What can hang from each mark
j_497: j_443 j_775
j_546: j_443
j_581: j_497 j_982
j_839: j_390 j_775
j_982: j_443 j_581
j_775: j_497 j_839
j_443: j_497 j_546 j_982

Every row comes from one small tree of marks. The marks that hang from a mark follow it in brackets, in the order of their numbers. Every link used is in the known rows. Which tree was each row made from?
(in the rows, 128 means zero)
Known rows
j_546{j_443{j_497{j_775{j_839}} j_982{j_581}}}: [132 146 123 188 152  80 115 111  92 137  88 108 124 136 113  84 131 130]
j_581{j_497{j_443 j_775}}: [165 117 146 171 179 138 163  99  95 115  75 119  98 122 137 118 130 145]
j_443{j_497 j_546 j_982}: [145 162 100 191 138  83 124 115  82 133 116  86 110 112  96  77 162 103]
j_546{j_443{j_497{j_775} j_982{j_581}}}: [141 143 113 187 152  88 113 109  88 139  98 120 127 134 108  75 128 128]
j_581{j_497{j_775} j_982{j_443{j_546}}}: [144 102 113 171 191 137 135  85 107  94  67  69 134 112 135 111 121 107]
j_546{j_443{j_497 j_982{j_581}}}: [131 150 101 188 143  95 106 108  99 148 110 119 137 142 119  86 121 116]
j_546{j_443{j_497{j_775{j_839{j_390}}} j_982{j_581}}}: [128 141 133 185 150  85 114 118 104 126  92 106 140 138 110  76 141 140]
j_497{j_443{j_546 j_982{j_581}} j_775{j_839{j_390}}}: [145 129 160 187 159  96 153 116 106  78  54  94 106 108  88  62 189 161]
j_839{j_390 j_775{j_497{j_443{j_546 j_982{j_581}}}}}: [146 105 156 192 134 116 123 142 159  78  83  80 167 127 126  92 173 173]
j_982{j_443{j_546} j_581{j_497}}: [125  92 103 174 154 127 107  73 145  72  85  85 146  94 125  97 124 110]
j_839{j_390 j_775{j_497{j_443}}}: [154 104 167 166 130 126 131 149 167  95 104  98 167 141 145 121 162 182]
j_443{j_497{j_775{j_839{j_390}}} j_546 j_982{j_581}}: [124 142 129 191 148  83 124 113  98  86  72  66 111  98  78  57 178 137]
j_546{j_443{j_497{j_775} j_982}}: [154 150 119 185 153  78 121 119  79 158 115 125 125 141 112  84 133 123]
j_775{j_839{j_390}}: [105 130 164 126 124 121 133 143 156 106 115 103 148 135 134 133 149 150]
j_839{j_390 j_775{j_497{j_443{j_982{j_581}}}}}: [145 106 162 184 135 126 125 146 168  83  83  87 168 131 133 103 159 181]
j_775{j_497{j_443{j_982{j_581}}} j_839}: [128 149 142 198 157  99 138 119 128 100  80  79 106 129 154 136 143 166]
j_497{j_443{j_546 j_982} j_775{j_839{j_390}}}: [159 138 167 186 158  86 161 126  95  96  72  99 105 115  94  70 194 157]
j_546{j_443{j_497}}: [142 144 108 159 137  97 114 110  99 163 137 131 134 155 136 110 124 117]

Write each row's tree
[156 133 152 204 181 106 164 104  79 111  54  86  94 114 126 101 153 134]	j_581{j_497{j_443{j_546 j_982} j_775{j_839}}}
[144 125 133 184 198 139 163  91  84 104  40  69 100 134 145 121 141 125]	j_581{j_497{j_443{j_546} j_775{j_839}} j_982}
[155 124 176 146 153 115 164 125 122  99  83 119 107 128 118 105 171 176]	j_497{j_443 j_775{j_839{j_390}}}
[141 140 141 141 143 101 139 119 105 123 103  98  97 121 117 117 145 145]	j_443{j_497{j_775{j_839}}}
[160 127 154 162 154  91 161 112  90 106  78 109  85 120 109  98 179 151]	j_497{j_443{j_546} j_775{j_839}}
[167 129 146 192 183 129 163 106  88 119  66 112  99 117 129 105 132 141]	j_581{j_497{j_443{j_982} j_775}}
[138 145 118 175 152 108 125 112 100 108  81  97 103 102  90  75 139 139]	j_443{j_497{j_775} j_982{j_581}}
[159 129 164 149 156 108 165 118 106 113  79 120  88 126 121 114 157 163]	j_497{j_443 j_775{j_839}}
[155 123  99 161 135  92 114  91 127 111 133  95 133 106 114  93 150 110]	j_982{j_443{j_497 j_546}}
[143 139 131 159 145  82 124 114  92 153 115 122 121 148 130 109 133 132]	j_546{j_443{j_497{j_775{j_839}}}}
[148 141 114 206 157 100 131 108 108 101  97  93 109 120 134 105 151 151]	j_775{j_497{j_443{j_546 j_982{j_581}}}}
[156 112 161 190 134 107 129 149 151  94  96  84 165 133 130  99 177 169]	j_839{j_390 j_775{j_497{j_443{j_546 j_982}}}}
[141 139 127 158 141  79 135 110  85 116 102  84  93 112 101  96 171 129]	j_443{j_497{j_775{j_839}} j_546}
[141 121 143 180 196 145 164  97  96  94  43  68 115 136 141 112 150 135]	j_581{j_497{j_443{j_546} j_775{j_839{j_390}}} j_982}
[127 110 135 176 167 134 143  87 111  82  50  94 101 111 124 106 140 141]	j_982{j_581{j_497{j_443{j_546} j_775{j_839}}}}
